Every row comes from one small tree of marks. The marks that hang from a mark follow it in brackets, in the order of their numbers. Every link used is in the known rows. Which tree was each row made from?
Known rows:
k897(k105(k128(k189(k988)) k300 k735)): [-10   6  -4 -12  10   3 -14 -12  -4  -3  13 -21   1   1 -18   2 -32  -6
 -22  19  -2 -31   5  17 -14  11 -31  13 -12  -6  32  10  -8   4  -3  -9
   1 -29 -10   2 -14  21   4]
k897(k105(k300 k735 k969)): [-12   3  13 -12 -28   7  -3 -14  -2  -3  13  -9  10   7 -19 -18  -9  10
 -18  16  -5 -20   6  18  -7   4 -25   0   1  15  31   7 -10  16  -5  -1
   7 -31  -6  -4  -8  18   1]
k988(k105(k128)): [-26  -1  -1  -7  -1  -7   1 -20  -3  -2   5 -28  -4 -26  -5  13 -13  -2
 -17   3   4 -30  15   7 -43  19 -15  21   1 -27  28  15  -9  10  -4   8
  -2 -43  -8   7   1   4   8]
k993(k105(k300 k735 k897 k969)): [-17  17   2  -3 -23   9   2 -18  -2   4  18 -24  13  16 -48 -22  -5  -6
 -20   7   5 -10  28  24 -13   9 -19   7  -3   2  31  13 -18  26   4  -3
 -15 -50 -13   1  -4  13  -7]
k112(k105(k128 k300) k189): [-32 -21  -2 -17 -14   1  -7 -18 -12  -3  18 -19   7 -25 -11   3 -25   8
  -9   0  10 -39 -14  10 -15   6 -18  11 -10  -3  16   3  -9   7  -2   6
 -13 -27   1  -1  -3   5   3]
k128(k189): [-13   2  -5  -5  18   3  -5 -14   0 -11   0 -14  -5 -10 -15   5 -20  25
 -31   3   5 -29  -4   4 -14  18 -15  15  -7  -8  27   3 -17  12 -10   5
  -8 -24 -17   7   0   9  11]
k988(k105(k969)): [-25   6   2  -7 -10  -3   4 -20   0  -9   0 -21   5  -6 -13  -3  -2  16
 -19   5  -1 -18  21   9 -27  19 -15  14  10 -19  16  11 -13  22 -11   8
  -6 -42  -7  11  -1   5   4]
k128(k105(k969)): [-26   0 -10 -14  -9   7  -7 -20  -4  -7  -2 -14   3  -5 -13  -1 -13  29
 -24   3  -1 -26  12  10 -28  10 -19  14   2   4   6  14  -9  21  -7  12
  -5 -41 -10  10  -6   7   8]
k112(k105): [-13 -16  11  -9  -1   8   3 -17  -4  -4   3  -9  -4 -18  -8   1 -18  14
 -13  -1  10 -37  -8  20 -21  10 -15  15   2   8  11   2 -11  13  -7   7
   2 -39  -1   8  -1  10   8]
k105(k128 k300): [-18   4  -8 -13 -14  -9   2 -17 -10   2  15 -14  -2 -25 -15   9 -11   4
 -17   6   9 -29   1   2 -22  10 -22   9  -6 -16  35   2 -10   4  -3   3
  -1 -16 -10  -5  -5   5   1]
k112(k105 k189(k128)): [-33 -29  -3 -11   6   7 -21 -17  -7  -6  13 -17   0 -28  -7   4 -23  16
  -4  -4   4 -41 -17   2 -16  16 -16  18   7  -4   6   0 -11  12 -10   3
 -16 -27  -2  12 -18   4  13]
k112(k189(k988)): [ -5  -6  -9 -14  24   2  -7 -15 -12 -16   3 -10   0 -16 -16   8 -29  29
 -12   3   1 -19  -8  -2   8  16 -26  11   3  -5 -14  -9 -10  10 -16   5
 -21 -40  -6  15 -16  -3   7]
k988(k105(k300 k735 k897)): [-10   6  12   2 -10   4   8 -20  -4  -3   9 -23   1  -1 -40  -7  -1  -8
 -15   9   4  -9  18  27 -22   9 -20   7  -2  -3  23   7 -12  21   1  -1
  -2 -45 -11   7  -2  14   4]
k112(k105(k128(k189) k300 k735 k969)): [-32   6   0  -8 -17  12 -14 -20   0  -1  18 -24  17  14 -27 -19 -22   2
 -27  12  -1 -30  13  24 -22   6 -16   9 -13 -11  50  16 -15  14   2   0
  -8 -23  -7  -2   2  22  -2]
k189(k128 k988(k105(k300 k969))): [-29   6  -8 -16  -4 -18   1 -20  -9  -6  13 -17   7 -17 -23   0   4  -2
 -10  14   0 -13  25  -5 -14  20 -29  14  21 -37 -10   7 -10  20 -14 -10
 -11 -19  -7  14 -29   6  -3]
k128(k105 k189(k988)): [-12  -2 -19 -14  33   2  -7 -16  -5 -16  -8 -18  -5  -5 -14  11 -29  26
 -31   7   4 -29   3   7 -22  16 -25  19  -7  -1 -12   8 -10  12  -9   5
  -7 -41 -13  20 -14  11  12]
k128(k105(k300 k897 k969) k189(k988)): [-26  16 -17 -16   0   0 -10 -19  -5  -9   0 -19  11  19 -43   0 -18  22
 -29   8   0 -16  14  12 -20   8 -25  20 -11  -3  -5  13 -15  29  -6   1
 -15 -34 -13  11 -12  14  -3]
k112(k105(k735 k897 k969) k189(k128)): [-34  -4   4   0  -8  28 -37 -23  -2   2  20 -27  17  12 -35 -16 -22   9
  -5   0 -13 -27   7  19 -18  12 -14  20   2   4  24   7 -15  31  -4   1
 -26 -43  -4  11 -13  10   4]
k694(k300): [ -2  -7   8 -10  10   1   8 -14  -8  -8  10 -17 -13 -17 -13   8  -4  25
 -29  -1   8 -26  -3   3 -18  10 -20  19   4   0  23  -2 -13  10 -11   8
   3 -28  -3   5  -4  -1   8]
k128(k105 k189): [-18  -9 -12 -11  19   5  -9 -17   0 -13  -5 -18  -7 -11 -13   8 -22  28
 -34   3   6 -33  -5   8 -32  13 -16  19 -10   7   9  12 -13  14  -6   9
  -2 -33 -16  11  -3  11  16]
k128(k105(k300 k735 k969) k189(k988)): [-11  11 -15 -14  12   6  -8 -19  -6 -16   4 -16  10  23 -33 -14 -22  23
 -33  18  -5 -15  19  15  -7   6 -31   1  -7   0   1  12 -11  17  -4  -3
 -12 -28 -14  15 -17  19   3]
k993(k105(k128 k897)): [-26   6  -6  -6  -6   2  -7 -18  -1  10  12 -34  -1 -19 -29  12 -19 -11
 -16  -7   7 -35  22  13 -43  19 -13  33  -9 -13  38  18 -15  18   2   5
 -14 -57 -12   2   2   6   1]
k112(k189(k128 k988)): [-15 -11 -17 -13  27  -3 -20 -15 -12  -9  10 -15  -2 -27 -14  13 -28  20
  -5   3  -2 -24  -6 -14   0  22 -29  16  11 -17 -10  -8  -9  10 -16  -3
 -24 -25  -8  17 -31  -3   9]
k128(k189(k988(k105))): [-11   2  -5  -9  37  -7   2 -16  -1 -18  -4 -23  -4 -14 -17   9 -20  12
 -25   9   4 -19  12   7 -18  22 -21  18   1 -23  -1   9 -14  14 -12  -1
  -9 -37 -12  20  -9   8  10]
k189(k128 k988(k105(k300 k735 k897))): [-15  12   1   0   8  -2  -6 -20  -9   0  13 -27  -1 -10 -37   1  -4 -22
  -6  13  -1  -9  27  14 -19  16 -32  14  10 -24   4   6 -10  20  -4 -14
 -10 -38 -10  15 -27  12   3]

Write each row's tree:
[-21  31  -2   2 -17  19 -25 -22   0   8  10 -27  11  16 -32  -6 -23   3
 -18   6 -14 -18  29  19 -31  12 -17  20  -7  -8  60  12 -14  25   1   5
 -12 -44 -13   1   4   9  -3] | k105(k128 k735 k897 k969)
[-20  20  -5  -8 -23   5  -7 -20  -5   3  19 -17  12   4 -24 -15 -14   6
 -20  15  -6 -19  20  10 -15   7 -25  -1  -3 -16  52   6 -11  14  -1  -2
  -6 -21 -11  -4  -4   8  -4] | k105(k128 k300 k735 k969)
[-25  24  -5   2 -19  16 -18 -20   2  13  16 -38  12   8 -37  -9 -22 -10
 -19   2  -5 -22  38  22 -35  18 -13  24  -7 -14  52  24 -15  24   7   2
 -18 -61 -14   4   2  11  -3] | k993(k105(k128 k735 k897 k969))
[-24  21  -4 -11   1  -8   0 -19  -3 -13   2 -25  13  15 -46  -2  -6   8
 -25  11  -3  -5  26  13 -20  15 -20  22  -1 -25   4  12 -18  29  -9  -2
 -19 -35 -12  12  -7  13  -5] | k128(k189(k988(k105(k300 k897 k969))))
[-33 -27 -18 -19   2  -5 -14 -18 -14  -9  16 -16  -2 -28 -18   8 -10  19
 -13   3   6 -34 -15  -9 -16  10 -26  10   1  -1 -10   3  -8  11  -7   3
 -18 -20 -10   9 -26   3  13] | k112(k189(k128(k105(k300))))
[-37  -5 -16 -18   1 -15 -10 -20 -12 -13  18 -21  11 -16 -27   1  -7   8
  -6  10  -2 -12  14 -13  -3  19 -28  10  16 -35 -17   2 -10  20 -15  -6
 -28 -25  -5  16 -32   1  -1] | k112(k189(k128 k988(k105(k300 k969))))
[-31  -4  -9 -18  -3   8 -20 -19  -8  -6  10 -22  18  -9 -11   2 -39  18
  -8   2  -6 -32   8  10 -14  12 -19  21   1 -14   3   7  -9  15  -9   8
 -26 -42   4  12 -10   2  -2] | k112(k105(k128 k969) k189(k988))
[ -6  -3  17   0 -14  18   1 -18  -5   2  11 -13   4   4 -35 -10 -13  -4
 -10   4   9 -22  -2  36 -15   0 -19   8  -7  16  26   4 -13  19   2   0
   0 -42  -2   1   1  17   2] | k112(k105(k300 k735 k897))
[-33  19 -10  -7 -24   4 -13 -20   1  11  14 -34  11  -5 -34   2 -16  -5
 -19  -3   1 -27  32  14 -38  20 -10  33  -5 -19  39  22 -17  26   1   6
 -20 -55 -12   2   3   5  -6] | k993(k105(k128 k897 k969))
[-21  -1   7 -20 -31  -3   2 -14  -4  -4  10  -4   8  -3 -12  -3  -3  17
 -18   9   2 -27   0   7 -13   7 -23   9   2   7  18   4 -12  19 -10   3
   6 -25  -4  -5  -6  14  -1] | k897(k105(k300 k969))
[-15  23 -15  -6  22   2 -21 -18  -3   0   3 -28   2  -4 -30  18 -35   6
 -25   3  -5 -25  14   9 -29  20 -21  35 -14 -20  29   8 -15  18  -5   0
 -17 -37 -14  10  -5   7   2] | k105(k128(k189(k988)) k897)
[-12 -11  14   0   3  28 -18 -19  -3  -5   7 -20   7   1 -31  -9 -30  12
  -7  -3  -1 -27  -9  31  -9   5 -14  13  -9  19  20   3 -13  21   0   7
 -15 -56  -1  11   0  11   9] | k112(k105(k735 k897) k189)
[-19   5 -11  -9  -3   8  -9 -20  -2 -13   6 -18   8  17 -31 -18 -14  24
 -37  14  -2 -19  10  16 -16   7 -21   0 -12   5  24  16 -13  18  -1   2
  -7 -27 -17   6  -6  19   7] | k128(k105(k300 k735 k969) k189)
[-12   5  -4  -2   5  13 -12 -20  -2  -5   6 -24  -1  15 -43  -5 -16  10
 -31   9   5 -21   3  27 -27   3 -20  10 -20  18  24  14 -15  21   4   2
  -5 -38 -18   6  -3  20  10] | k128(k105(k300 k735 k897) k189)
[-32   5   1 -19 -39  -4  -5 -16  -5   4  16 -14   8 -11 -10   0 -11   3
 -18   9  -4 -34   8   5 -27   8 -22  17  -2  -8  36  10  -9  14  -4   4
   2 -26  -4  -9  -3  12  -3] | k897(k105(k128 k300 k969))
[-18   1   9  -6 -11  -8  11 -20  -5  -4   4 -18   0 -15 -33   5   6  -4
 -13   4  10 -14  11  18 -26  11 -18  15  -1 -11  15   6 -13  22  -4   3
  -2 -40  -9   3  -1   7   2] | k988(k105(k300 k897))
[-14  -1   1  -3  11  24 -26 -19  -7   0  10 -32  10  -1 -28   2 -45  -2
  -4   2  -6 -28   6  29 -14  10 -22  21  -9   2  14   7  -9  17  -1   3
 -25 -59   1  14  -7   8   2] | k112(k105(k128 k735 k897) k189(k988))
[-32 -18   1 -19 -23   3  -2 -18  -8 -12  14  -9  17  -4 -22 -13 -13  26
 -13   3   4 -25 -11  11   2   4 -16   4  -1   6   2  -1 -14  19 -10   8
 -17 -26   2   3  -5   8  -1] | k112(k105(k300 k969) k189)
[-23  18  -9  -1   7   5 -22 -19   1   1   7 -27  -1  -4 -29  13 -27   6
 -29   0  -1 -31   6  10 -38  18 -11  34 -17 -17  51  11 -18  19  -2   6
 -14 -34 -18   1   6   7   5] | k105(k128(k189) k897)
[-16  -7  -9  -2  14  12 -20 -19  -5  -1   7 -21  -9 -12 -11   2 -16   5
 -16   6  -3 -32   5  11 -31  15 -26  10   5   2  14  12  -5  12  -3   0
  -2 -35 -13  15 -22  12  16] | k189(k128(k105(k735)))
[-26  31  -8  -2 -16  10 -25 -21   1   3  18 -30  17  22 -46 -14 -17   2
 -30  12  -9 -16  21  17 -26  11 -18  16 -18 -13  66  13 -18  24   1  -2
 -15 -25 -18  -4   2  17  -5] | k105(k128(k189) k300 k735 k897 k969)
[-16  15  -2  -6 -22  14  -8 -22  -5   0   7 -19  11  22 -38 -17  -4  12
 -22   8  -3 -14  19  25 -23   1 -23   6  -6  16  21  13 -11  27   2   5
  -7 -42 -11   5  -6  16   1] | k128(k105(k300 k735 k897 k969))
[-27   0  -6 -17 -24  -9  14 -16  -5  -2  16 -15   8  -6 -28 -12   0  10
 -22   5  13 -21  17   6  -8  13 -17   7   2  -9  16   9 -15  17  -5   0
 -11 -34 -12   0  -7   8  -4] | k993(k105(k300 k969))
[-19   2  -6   2   7  18 -26 -21  -4   5   8 -23  -6  -3 -28   3 -15   0
 -14   2  -5 -29  11  16 -38  13 -25  20  -1   6  19  12  -9  23   0   0
  -7 -45 -15  14 -17  12  14] | k189(k128(k105(k735 k897)))
[ -3   4 -14  -6  39  13 -12 -16  -3 -15  -5 -21  -4   7 -21   0 -34  21
 -31  13  -3 -24  10  18 -17  13 -27   9 -11   4   0  12  -9  10  -5   1
  -7 -46 -15  21 -15  16  15] | k128(k105(k735) k189(k988))
[-10  -1  -1 -14   9 -16  21 -17 -11 -12   2 -13  -4 -21 -17   8  -4   4
 -13  11  12 -14  13   7  -9  14 -28   6   9 -19 -14   0  -7   9 -11  -4
  -3 -34  -4  14 -17   6   2] | k189(k988(k105(k300)))
[-14  24  -4   5  12  17 -29 -19   3   3  10 -31   1  10 -35   1 -31   2
 -29   5  -7 -27  11  20 -36  17 -14  24 -19  -8  63  12 -17  17   2   2
 -12 -36 -20   4   5  13   6] | k105(k128(k189) k735 k897)
[-31  -4   6 -10 -17  19 -19 -20  -3  -5   5 -19  18   6 -29  -5 -22  27
 -10  -6  -4 -25  -2  19 -17   8  -9  23  -4  12  14   6 -17  32  -8  13
 -24 -51   0   9   2   7   0] | k112(k105(k897 k969) k189)
[-35  27  -3   5  -2  13 -26 -24   9   0   8 -45  13  18 -39  -6 -21  -3
 -29   8 -15 -17  35  22 -47  21 -11  28 -11 -24  59  26 -18  29   2   4
 -16 -48 -17   8   8  16   3] | k988(k105(k128(k189) k735 k897 k969))
[-28  16  -9 -17   3   1 -24 -13   1  -3   4 -23   7   0 -11   8 -34  11
 -26  10 -12 -33  13   4 -27  20 -22  31  -3 -14  28  15 -12  18 -10   0
  -8 -35  -7   5  -7  15   1] | k897(k105(k128(k189(k988)) k969))
[-26  -5  -9  -4   4   7 -21 -20  -5   3   5 -23  -8 -18 -22  16  -9   4
 -14  -4   1 -35   7   7 -44  17 -21  32   1  -1   6  13 -10  25  -3   3
  -9 -39 -14  11 -15   5  12] | k189(k128(k105(k897)))
[-27  21  -5  -6 -30   7  -8 -20  -3  12  22 -34  15   9 -46 -14 -12 -15
 -18   6   1 -18  35  21 -27  12 -17  14  -9 -13  48  21 -16  22   8  -2
 -17 -48 -14  -1  -2  14  -9] | k993(k105(k128 k300 k735 k897 k969))
[-16   7  -7 -10  15  -9   1 -19  -7  -4  -1 -28  -4 -29  -7  18 -21  -4
 -12   7   1 -27  23   6 -31  22 -23  22   5 -32   7  12  -6   9  -7   1
  -6 -46  -5  15 -10   1   5] | k189(k988(k105(k128)))
[-18  12  -1  -2 -16   6  -2 -18  -5  12  20 -32   4  -6 -39  -3 -17 -20
 -16   4  10 -24  25  21 -29  12 -19  15 -13 -10  43  16 -15  14   9  -4
 -13 -48 -13  -3  -3  13  -2] | k993(k105(k128 k300 k735 k897))
